Every row comes from one small tree of marks. The marks that hang from a mark follow it in brackets, in alphabetical order. Every link used is in the known rows. Which tree was each row made from?
Known rows:
sebib(bani): [ 0.44  2.07 -0.56  0.28 -0.17 -0.47 -2.66  0.06 -0.76  0.74  0.03  1.03
 -0.12  0.48 -0.28  0.66  0.91]
tipo(fara): [ 1.57  0.23  0.01 -1.79 -0.89 -0.67  0.28  1.83  1.46  1.91  0.28 -1.63
 -0.57  0.97 -0.07 -1.19  2.98]
tipo(fara(sebib(bani)) goto): [ 1.02 -1.02  0.17  1.40 -1.27 -0.83 -0.36 -1.67 -0.84 -0.07  2.38  2.39
 -1.06  0.61 -1.34 -6.72  2.12]
vadot(bani(sebib(fara(tipo(goto))))): [-1.12 -1.70 -0.82  2.17  1.68 -0.33 -1.36 -2.25  1.64 -2.70  1.42  2.00
 -0.02 -0.16 -0.57 -2.63 -0.44]
goto(tipo(bani)): [ 2.48 -0.18  0.06 -3.56 -0.66  0.13  2.35  5.22 -0.57 -0.08 -1.67 -1.73
  0.57  0.23  1.30  0.32 -0.12]
goto(tipo(fara(vadot))): [ 3.39  1.04  0.64 -2.21 -1.84 -0.36  2.45  2.18  1.81  2.25 -0.83 -3.42
 -0.03  0.27  0.69 -0.47 -0.31]
sebib(fara): [-0.72 -0.13 -0.78 -0.47  0.32  1.17 -1.34 -0.88  1.21 -0.20  0.71 -0.53
 -0.26  0.49  0.01  0.91  0.37]
bani(sebib): [-0.76  0.60  0.15 -0.46  1.18 -1.00 -1.73  1.05  0.05  0.13  1.13 -1.77
 -0.18  0.60  0.23  3.98  1.44]
goto(tipo(bani(sebib(fara) vadot))): [-0.76 -4.06  0.85 -0.44 -0.75  2.92  2.03  1.41 -1.14 -0.51  2.27 -2.30
 -0.34 -1.02  0.98  2.36 -1.47]
goto(tipo): [ 2.60  1.03  0.11 -3.31  0.11 -0.31  0.03  2.67  1.28  0.06 -1.15 -2.33
  0.30  0.61  0.84  1.77 -0.13]
sebib(bani(vadot) fara(tipo)): [-4.46  1.69  0.50  3.02 -0.22  1.09 -4.49 -4.59  0.30  1.69  1.61  1.03
 -0.64 -0.35 -0.57 -0.05 -2.18]
vadot(bani(sebib)): [ 2.41 -0.64 -0.83  0.79  0.94 -0.95 -1.99  0.91 -0.14 -0.29  0.78 -0.03
  0.24  0.12 -0.58  3.79  1.64]
bani(sebib tipo): [-3.12  0.36  0.41 -1.07  2.19 -0.68 -0.59  1.00 -0.87 -0.68  0.89 -1.27
  0.53 -0.14 -0.04  6.71  0.47]
sebib(fara(tipo(bani goto))): [-2.24 -0.13 -0.41 -0.16  0.41  0.40  0.96  0.25  0.68 -1.60 -1.15  1.46
 -0.04  0.29  0.71 -5.61 -0.68]
vadot(bani): [ 4.39  0.68 -1.28 -0.16  0.18 -0.88 -2.06  0.78  0.71  0.44 -1.34  0.51
  0.43  0.38 -0.51  1.89  1.57]
goto(tipo(fara(sebib(bani)))): [-0.06 -1.70  0.90 -0.44 -1.69 -0.14  0.31  0.95 -0.97  0.82  3.11  0.03
 -0.49  0.16 -0.97 -3.45  0.03]
sebib(bani(tipo(goto)) fara(vadot)): [-1.07  0.94 -0.83  1.94  0.12  1.41  0.84 -4.10 -0.97 -1.79 -0.26  2.84
  0.29 -0.86 -0.36 -0.68 -2.03]
goto(tipo(bani fara(vadot))): [ 3.37 -0.41  0.50 -2.45 -2.59  0.14  4.79  4.58 -0.05  2.13 -1.57 -2.90
  0.24 -0.15  1.21 -1.91 -0.44]

Write each row's tree:
[ 3.24 -0.19  0.81 -2.24 -1.44  0.97  1.37  3.05 -0.57  1.66 -1.57 -2.54
  0.11 -0.27  1.23  1.96 -0.64] | goto(tipo(bani(vadot)))
[ 2.18 -1.24  0.51  0.53 -0.33  0.26  1.03  0.41 -1.31 -0.20 -0.21 -0.65
 -0.65 -0.08  0.85  0.24  1.52] | tipo(bani(sebib vadot) goto)
[ 0.25 -3.02 -1.26  1.67  0.84  1.09 -1.42 -0.96  0.19 -1.44  2.40  0.63
 -0.01 -0.41 -0.80  2.22  0.63] | vadot(bani(sebib(fara)))
[-1.58 -0.78 -0.94  0.47  0.74  1.66  0.52 -2.59 -0.85 -2.99  1.01  3.51
  0.08 -0.54 -0.48 -1.74 -0.19] | sebib(bani(tipo(goto)) fara)
[-3.30 -0.34  0.11  1.83 -0.02  2.57 -1.90 -4.05 -1.40  0.31  1.85  1.47
 -0.20 -1.14 -0.80  3.97 -1.32] | sebib(bani(tipo vadot) fara)
[ 4.59 -1.68  0.40 -0.84 -2.33  0.53  2.98  1.30  0.08  1.63 -0.91 -0.55
 -1.04  0.24  0.60 -4.54  3.03] | tipo(bani(vadot) fara goto)
[-0.31  2.07  0.02 -1.10  0.52 -1.74  0.44  2.01  0.38 -0.43 -2.95  0.74
  0.24  0.78  0.99 -4.31  0.19] | fara(tipo(bani goto))
[ 2.20 -0.58  0.85 -1.25 -0.57  0.25  1.85 -1.12  1.10  0.95 -0.39 -0.76
 -0.59 -0.10 -0.12 -0.33  2.14] | bani(tipo(fara goto) vadot)
[-1.65  0.15  0.10 -0.77 -0.43 -0.09  0.66  0.87 -1.21  1.01  1.33  1.12
  0.02 -0.25 -0.80  0.20  1.55] | sebib(bani(tipo(fara)))
[-2.98  1.14 -0.53  1.73  0.53  0.16 -2.00 -3.20  0.93 -1.57  0.76  3.12
 -0.43  0.24 -0.26 -5.96 -1.08] | sebib(bani fara(tipo(goto)))
[ 0.30  1.12 -0.23  2.37  0.70 -1.16 -1.90 -2.38 -1.53  0.60 -1.18  0.80
  1.19 -0.64 -1.69  6.15 -2.27] | fara(sebib vadot(bani(tipo)))
[-1.37 -0.08  0.32  1.09 -0.35  1.15  0.06 -1.99  0.71  0.03 -1.01  0.62
 -0.53 -0.16  0.66 -3.73 -1.19] | sebib(fara(tipo(bani(vadot) goto)))
[-1.70  1.60 -0.39  1.33 -0.23  0.11  1.31 -1.15  0.65 -0.41 -2.32  0.81
  0.19 -0.03  0.90 -4.20 -2.52] | sebib(fara(tipo(bani goto) vadot))
[ 2.39  0.80 -0.51  2.25  0.73 -1.26 -0.38 -3.24 -0.86 -1.20 -1.92  2.03
  0.98 -0.51 -1.44  2.42 -1.59] | fara(sebib vadot(bani(tipo(goto))))
[-0.91 -0.09  0.18 -1.15  2.17 -0.77  0.87  0.21 -0.35 -2.43  0.19 -0.01
  0.25  0.06  0.18  2.89  1.19] | bani(sebib tipo(goto))
[-0.81  2.80 -0.02  2.82  1.14 -2.42 -2.98 -1.05  0.59  1.34 -0.80 -0.70
  0.72 -0.13 -0.43  3.83 -1.93] | fara(tipo vadot(bani(sebib)))
[ 0.22 -3.00 -0.18 -0.25  0.65 -0.48  1.47  1.79 -0.52 -0.18  2.01 -0.03
  0.41 -0.67 -1.08  3.32  2.22] | vadot(bani(sebib tipo(fara)))
[-5.17 -1.73  0.01 -0.16  2.04  1.24 -0.22 -0.84 -0.56 -1.94  2.62 -0.57
  0.25 -0.54 -0.23  5.70 -0.37] | bani(sebib(fara) tipo)
[-4.61  0.39 -0.18 -0.11  0.31  0.42 -0.43  0.97  0.13  0.20 -0.46  0.17
  0.25  0.16  0.51 -1.61 -1.41] | sebib(fara(tipo(bani)))
[-1.86  4.39  0.88  2.28  0.79 -2.73 -2.79 -3.77  1.11  0.72 -1.82 -0.11
  0.09  0.84 -0.43 -1.50 -2.62] | fara(sebib tipo(goto) vadot)
[ 0.54  2.14  0.79  0.17 -0.26 -0.92 -0.52 -0.07  0.43  1.09 -2.63 -0.09
 -0.22  0.31  0.88 -2.59 -0.33] | fara(tipo(bani(vadot) goto))
[ 2.80 -2.13  0.38 -3.90 -2.00  0.37  4.56  6.13 -0.01  1.02 -0.37 -2.21
  0.02  0.21  1.03 -3.27  1.45] | goto(tipo(bani fara))
